Every row comes from one small tree of marks. The marks that hang from a mark follow it in brackets, in the order of their numbers. Every link used is in the known rows. Which tree was each row made from?
Known rows:
k_890(k_386(k_251 k_389 k_635(k_113))): [  5   3  17  -8   1  24   0  10 -13 -15  19   0  -1   9   7  14  -7  13
  -5  -3   2   8   0  -1   1  15  10  -7  11 -10  -2  14  21  12  19  -2
  -3 -31   6   6  -5  16  10   2 -14   1 -10   0   7  10  11   9  -1  14
 -11  -7  -3 -12   2  10   8 -19  -6  -2  -4]
k_890(k_113 k_386(k_251 k_389 k_635)): [  5   8  15  -5   4  28  -5  10 -17 -14  16   4  -2   9   6  20 -10  19
  -7  -1  -2  14  -9  -5  -1  14   8  -6  13 -10  -5  13  22  10  22  -8
  -2 -38   1  -1 -14  22  14   6 -20   6  -8   6   6   7  16   5  -3  15
 -19  -7  -1  -9  -5  10  11 -21  -6  -2  -2]
k_635(k_386): [-3 -6 -2  1 -7 11 -1  1 -8 -3  1 -4  1 -3  3 -2  2 -8 -6 -7  1  6  0 -3
  1  8 12  3 -3 -6  5  4  5 -1  8  7  2 -1  1 -3 -1  2  5  7  3 -2  1 10
 -2  6 -1 -4 -2 -3  1  2  4  1 -6 -8  1 -5 -8  5  3]
k_113(k_251 k_389 k_890): [ -1   9  -6   7   7   8  -9 -16 -20 -18   8   6   6   5  -2  12  13   0
   6  -5   8  -4   0   3  10   6   2   2  -3  14   2   3  -6 -21   3  17
  -6 -27   7   8   2   7 -11   6 -14  -1   2   0   0   8  10  -9 -12  -6
 -15  12 -14   4   2  -5   3  -2   7  -3  -9]
k_635(k_113): [-4 -5  6 -4  0  1  3 -4 -1 -6  6 -4  9  6 -3 -1  7 -6  2  1  3  3  6 -2
  1  7  1  4 -5 -5 -6  4 -1  3 -3 -1  3 -3  2  3  8  6  0  6  4 -4 -7 -7
  0  2  6 11  5 11  6  1 -2  1 -4 -8  5  1 -2  3 -4]
k_113(k_635(k_386(k_251 k_389)) k_890): [ 10  15   2   0  -8  22  -6  -3 -23 -20  19   8   0  -4  15  16   6  -4
 -10  -7  11   6   2   2   5   7  13  -4   3   1  -1   8  12  -3  18  14
   4 -29  16   8  -7   7   3  -6 -18   3   1   9   1  16  18 -10  -7  -3
 -11   6  -7  -6  -3  -3  -1  -6   6   3   2]
k_386(k_389 k_635 k_890(k_113)): [  3  19  12  -5  -9  16   2   3  -7 -14  14   6  -9   7  18  23  -5   6
   5   7  18  -6 -10  -9  -1  13   6  -5  13 -10  -7  14  26   1  11  -2
   0 -35   8   6  -3  10   8  -3 -21   6 -18  -8  -4   3  11   2   0  16
 -12  -2  -5  -8  -6   7   8  -8   2  -5  -4]
k_386(k_389 k_635(k_113(k_251))): [  4   8  14   0   0  17   5  -3  -4 -20   9   6  -5  11  -4  20   0   9
   3   0  11   0  10  -3   2  13   0  -1  11  -7  -4   5   9   1   6   2
   1 -28   3  13   8  14  -8   4 -13   3 -12  -4  -2   5   8   9  -2  12
  -4  -8  -6  -5  -1   1   8 -16   6 -10  -6]
k_635(k_113(k_389) k_386): [ -3  -5   1  -4  -3  19   2  -5 -21 -15   5  -6  15   2   1  -3  15 -11
  -2  -4  11   4   5  -9  10  16  10   2 -13  -7   4   5   6  -2   2  13
   0 -15   5   0   5  10   5  13   3  -6   1  -3  -1   8   2   5  -7   5
   3   7   3   5  -8 -16   8  -5 -12   5  -8]
k_113(k_251(k_386) k_389 k_890): [ -2   5   1   9   6  21  -8 -14 -29 -16  14  -1   8   4  -1  19  13  -3
   3  -3   7  -6  -1   5  13  12   2  -5  -3  13   7   1  -6 -19   8  16
   4 -30  13  10  -4   5  -6   8 -11   3   3   4   3   8   8 -15  -6  -8
 -10   8 -16   1   2 -10   5  -4   1  -1  -9]
k_113(k_389): [  3   3  -3   0   5   6   2  -3 -12  -7  -2   3   6   1   2   1   7   7
   0   2   6  -5   2  -3   8   0  -3  -4  -5   4   5  -2   1  -4  -4   6
  -6 -13   1   2  -3   2   0   2  -5   1   5  -4   2  -1  -2  -2 -10  -3
  -4   6  -1   4   3  -1   3  -1  -1  -3  -7]
k_386(k_389 k_635): [ 10  12   9   0  -5  13   4   5   1 -10   2   7 -11   5   7  14  -6  17
  -1   1  12  -6   2  -3  -1   2  -3  -8  10  -7   3   2  17   4   6  -3
  -1 -21   3   9  -1   4   1  -8 -12   5  -6  -3   1   1  -1   2  -4   3
  -4  -5  -2  -7   2   9   6 -11   5 -10  -3]
k_635(k_386(k_389)): [  3  -2   1  -2  -4  19   1   2 -11 -10   4  -2  -4   0   6   1   0  -4
  -4  -2   4   6   3  -5   5  11  10  -1   3 -12   6   1  12   3  13   9
   0  -8   5  -1  -4   5   5   3   0   0   3   7  -4   2   3  -2  -4  -4
   1   4   5  -5  -3  -4   0  -9  -2  -3  -3]
k_635(k_386(k_251)): [  4  -8   0  -1  -3  13   0   6 -15  -3  10  -3   4  -5   6  -1  -2  -8
 -10  -9  -3   9  -1  -4  -3   6  16   0   4  -1   1   3   0   5  16   4
  -2  -3   5  -1  -5   4   3   5   0  -1   1  16  -3   3   8  -5  -4   0
  -8   1   4  -5  -3  -6   1  -9  -7   4   1]
k_386(k_389): [ 4  4  3 -2  3  9  1  1 -3 -7  3  3 -7  5  4  4 -5  6  0  2  2  0  3  0
  4  2 -2 -5  6 -6  1 -1  8  6  5  3 -2 -7  5  4 -4  5  1 -4 -4  4  0 -3
 -3 -4  3  2 -2 -2  0  1  1 -6  3  7  1 -5  8 -9 -4]
k_386(k_251 k_389 k_890): [ 10   7   3  -6   0  13   7   0 -12  -5  20   1  -5   1  20  14 -16  -4
  -2   2  -1  -2  -8  -7   2   6  14  -9  22   0  -5   7  10  15  16   6
  -7 -16  15   3  -9   3   1  -9 -13   3 -11   2  -7  -3  16  -6   0   3
 -16   1  -1 -16   8  11  -3  -5   5  -9 -11]
k_635(k_113(k_251 k_890)): [ -8   0   1   1   3   7  -6 -15  -8 -15  15   0   7   8  -6  11  13 -11
   8  -3   7   4   6   1   2  14   5  10  -4   4  -8   9  -8 -12   1   9
   3 -18   8  10  14   9  -9  12  -5  -4  -9  -3  -2  10  15   4   2   7
  -1   6 -15   0  -7 -11   3   1   6   2  -6]

Which tree is each row?
[  4   7  17   2  -5  25   2   8  -8 -10   8  -2  -8   4   8  17  -6   9
  -4   2  11 -10   1   2   3   7   0 -12   8  -6   9  -1  19   6  14   0
   8 -20   9  11  -9   2   7  -7  -7  10  -3   1   4   1  -4  -2   3   0
   1  -8  -5  -7   2   4   7 -14  -2  -6  -3] : k_251(k_386(k_389 k_635))
[  4  19   4  -5  -7  14   6  -3 -17 -14  16   7  -3   4  17  23   1  -5
   3   8  12   3  -5  -8   7  12   3  -5   7  -8 -10  10  18  -1   8   2
   6 -33   9  -2  -6   9   8  -2 -20   6  -9  -6  -4   7  17  -2  -1   6
 -13   0  -5  -4  -7   3   2  -2   2   0  -1] : k_386(k_389 k_890(k_113(k_635)))
[ -5   5   0   3   4  20 -11  -8 -14 -16  15   4  -5   8   1  15   2   0
   3  -3   0   8   1   8   8  16  10   3   8   2  -2  11   8 -11  18  16
  -2 -29   9   3  -1  15  -1   8 -15  -1  -2   7   5  14  16  -7  -5  -9
 -13   5 -15  -6   1   8   1  -8   3  -4  -2] : k_113(k_251 k_890(k_386(k_389)))
[ -2   8  -3   0   2  17 -12  -7 -20 -13   8   3   4   2   7   5  11   4
   3  -3   6  -1  -4   5  12   9   6  -1  -9   4   6  11  10 -13   6  15
  -7 -29   7   1  -5  10   7   3 -14  -2   3  -7  10  15   4  -7  -9  -4
  -7  13 -11   1   2   3   5   0  -4   6  -4] : k_113(k_389 k_890(k_386))
[  0   8  11   2   3  23   1  -4 -26 -18  14   2   1   7  -5  31   7  -2
  -3   5   2   9   4  -2   8  12  -6  -7   4   1  -3   2   2  -8  11   2
  17 -33   2   4  -9  13   3   8 -13  12   1   9  -1   9  16  -5  -2   4
  -9 -10  -6   2  -9 -10   6 -13  -1   2   3] : k_890(k_113(k_251(k_386(k_389)) k_635))
[ 14  17  12  -4  -6  16   6   6  -6 -11  20   6 -10   2  22  21 -15   8
  -1   1  10 -10  -7  -8  -3   7  13  -9  24  -3  -3  10  19  11  19   1
  -6 -30  15   9  -8   3   1 -11 -23   4 -16   1  -4   1  11  -4   0   9
 -21  -5  -4 -14   8  14   3 -12   5 -11  -9] : k_386(k_251 k_389 k_635 k_890)
[  3  10   0  -1  -5  18   0  -2 -31 -19   3   3  11  -1   3  13  17  -1
  -7  -1  11   9   0 -11  10   8   0  -2 -13  -4   1   4  10 -12   1   6
   6 -31   0  -3  -6  12   9   8 -11   4   7   1   2  15   6  -2 -13   5
  -8   4   3  12 -14 -15   8  -6  -7  13   3] : k_890(k_113(k_389 k_635(k_386)))
[  5  10  15  -4  -3  15   4   2   0 -17   8   5  -4   9   6  14  -1  12
   1   2  14  -4   6  -4   0  10  -3  -3   6 -11  -2   7  19   5   3  -1
   0 -24   6  10   5   9   1  -2 -10   1 -11 -11   1   2   2  12  -1  13
   1  -3  -2  -6  -2   3   8 -11   4  -9  -6] : k_386(k_389 k_635(k_113))
[  3  18  -3  -1 -13  16   6  -2 -29 -16  10   1   6  -7  17  14  15  -9
  -4   1  15  -4  -2  -7  13  13  10  -8  -5   0   5   5  14 -12   6  17
   4 -26   7  -2  -4   0   6   1 -16   2   1   1   2  20   2  -9 -12  -4
 -12   2   0   5  -4  -7   2  -1  -8   9   1] : k_113(k_389 k_635(k_386(k_890)))
[  2   4   3  -1   5  19 -10  -3 -15 -11  20   4  -3   3  12   7  -5   4
  -3  -4  -3   8  -6   7   4   9  13  -2   6   1  -1  11  12   5  19  10
  -5 -26  12   3  -9  11   8   0 -15   1  -2   3   6   9  17  -7  -2  -1
 -12   8 -11 -13   3  10  -1  -4   2   0  -5] : k_113(k_890(k_386(k_251 k_389)))
[  0  17  -1   4   0  18 -10 -11 -31 -24  12   8   5   1  -1  26  21   3
   0  -4   9   4   3   8  17  15   2  -3  -4  12   2  10   2 -28   9  20
   1 -43   4   5  -4  12  -2   7 -25   2   7   2  12  29  14 -10 -15  -9
 -20   4 -17   7   0  -2   1  -5   0   8   1] : k_113(k_251 k_389 k_635 k_890(k_386))
[ -5   2  -1  -4 -13  15   0  -3 -15  -5  13  -7   3  -1  13   4   2 -16
   1  -1   6   7 -12 -11   1  18  18   6   0 -10  -6  13  11  -3  13   5
   5 -15   7  -8   0   6  11  11  -5  -1 -10   6  -5   8   8  -4   3   7
  -6   5   1   0 -13 -10   6  -2 -10  11   1] : k_635(k_386(k_890(k_113)))
[  3  21  -3   7   2   9  -5 -15 -26 -24  10  12   6   1  -2  25  21   2
   2  -4  14  -2   7   3  12   6  -3  -3  -4  16   1   4  -4 -28   0  19
   1 -37   7  11   2   7 -11   2 -24   4   4   0   5  21  13 -11 -16  -9
 -17   6 -15   7   0  -7   1  -2   9   1  -2] : k_113(k_251 k_389 k_635 k_890)
[ -7  -3  11  -1   3  20   6  -7 -17 -12  23  -9   4  10   5  19   0 -17
   6   4   4   0   4  -2   9  21  10  -3   8  -4  -2   7   4   3  12  10
   9 -21  13   6   3   6   0  11  -4   3 -12   2  -4   4  13   1   7   8
  -1  -4 -10  -5  -1  -8   4  -7  -3  -4  -9] : k_635(k_113(k_251(k_386(k_389 k_890))))
[  2  18   4  -2  -1  16   5  -7 -20 -18  18   7  -3   7   9  31   2  -8
   4   7   9   7  -3  -7   8  16   3  -4  13  -3 -11  10  10  -7  11   7
   6 -37   6   0  -4  12   1   2 -22   7 -10   0  -7  11  21  -4  -4   6
 -19  -5  -7  -3  -6   1   2  -6   6  -2  -2] : k_386(k_389 k_890(k_113(k_251 k_635)))
[  3  17  -5   6  -7  20  -7 -15 -34 -27  10   7   8  -3   0  23  24  -7
  -4  -9  17   4   7   1  13  12   6   1  -6  10   5   7  -1 -28   8  26
   2 -39   9   8   1   7  -6   9 -19   2   7  10   3  26  12 -16 -17 -11
 -16   8 -13   9  -5 -14   2  -4   1   7  -1] : k_113(k_251 k_389 k_635(k_386) k_890)
[ -3  15   2  -2  -6   5   2  -7 -16 -11  16   3   3   2   5  27   9 -12
   3   6   7   7  -6  -7   5  15   5   1   7   3 -11  12   1 -13   7   4
   9 -28   4  -3   0   6   0   8 -18   5  -9   4  -4  14  18  -6  -1   8
 -17  -6  -7   5  -9  -6   1  -1  -1   7   2] : k_386(k_890(k_113(k_251 k_635)))
[ -2  15   6   1  -9  11   0  -3  -7 -11  14   1  -3   6   4  25  -1   0
   7   2  11  -1 -11  -8  -4  17   8   3  14  -1 -10  17   7 -12  10  -2
   3 -32   3   4   5   7  -2   8 -19   4 -18   3  -2  11  12  -1   0  15
 -17  -6  -9  -1  -7   0   9  -9  -2   3  -2] : k_386(k_635 k_890(k_113(k_251)))
[ -5   0   7   4   6  20  -6 -15 -26 -20  20  -3  14   9  -3  15  18  -9
   6  -3  10  -4   4   2  14  17   4   0 -10   7   4   7  -4 -13   3  16
   5 -29  15  12   7   9  -2  14  -5   0  -2  -3   2   9  10  -2  -1   5
  -2   6 -16   2  -3 -17   7  -4  -2   3 -13] : k_635(k_113(k_251(k_386) k_389 k_890))
[  5  16   6  -2  -1  19  -5   2 -21 -18  20   9  -2   1  15  18   5   4
  -8  -3   4   9  -2   9   5   8   8  -9   5   3  -3  12  17   0  18  11
   2 -36  12   6 -12  11   9  -7 -23   3   0   3  10  20  17  -7  -6  -3
 -15   2 -10  -9   2   8  -3  -6   4   5   4] : k_113(k_635 k_890(k_386(k_251 k_389)))
[  3  12  14  -3  -6  17   6  -5  -6 -18  18   3  -5  11  10  25  -2  -2
   7   5  16  -6   2  -7   2  22  11  -2  17  -9  -8  12  15  -1  12   6
   1 -34  11  10  10   8  -5   3 -18   1 -20  -7  -4   8  12   5   2  13
 -11  -7 -12  -9  -1   5   5 -12   5  -9 -10] : k_386(k_389 k_635(k_113(k_251)) k_890)
[ -2  -2   9   5   7  22   2  -2 -17  -8  11  -4  -3   8  -4  19  -3  -4
  -1   2  -3   1   6   3   7  11   1  -8   9   0   7  -3  -1   0  14   8
   7 -15   7   6  -6   4  -4   6  -1   6   2  13  -3  -2   6  -6   0  -7
  -4  -8  -7  -5   4  -2   2 -13  -1  -9  -3] : k_113(k_251(k_386(k_389)))
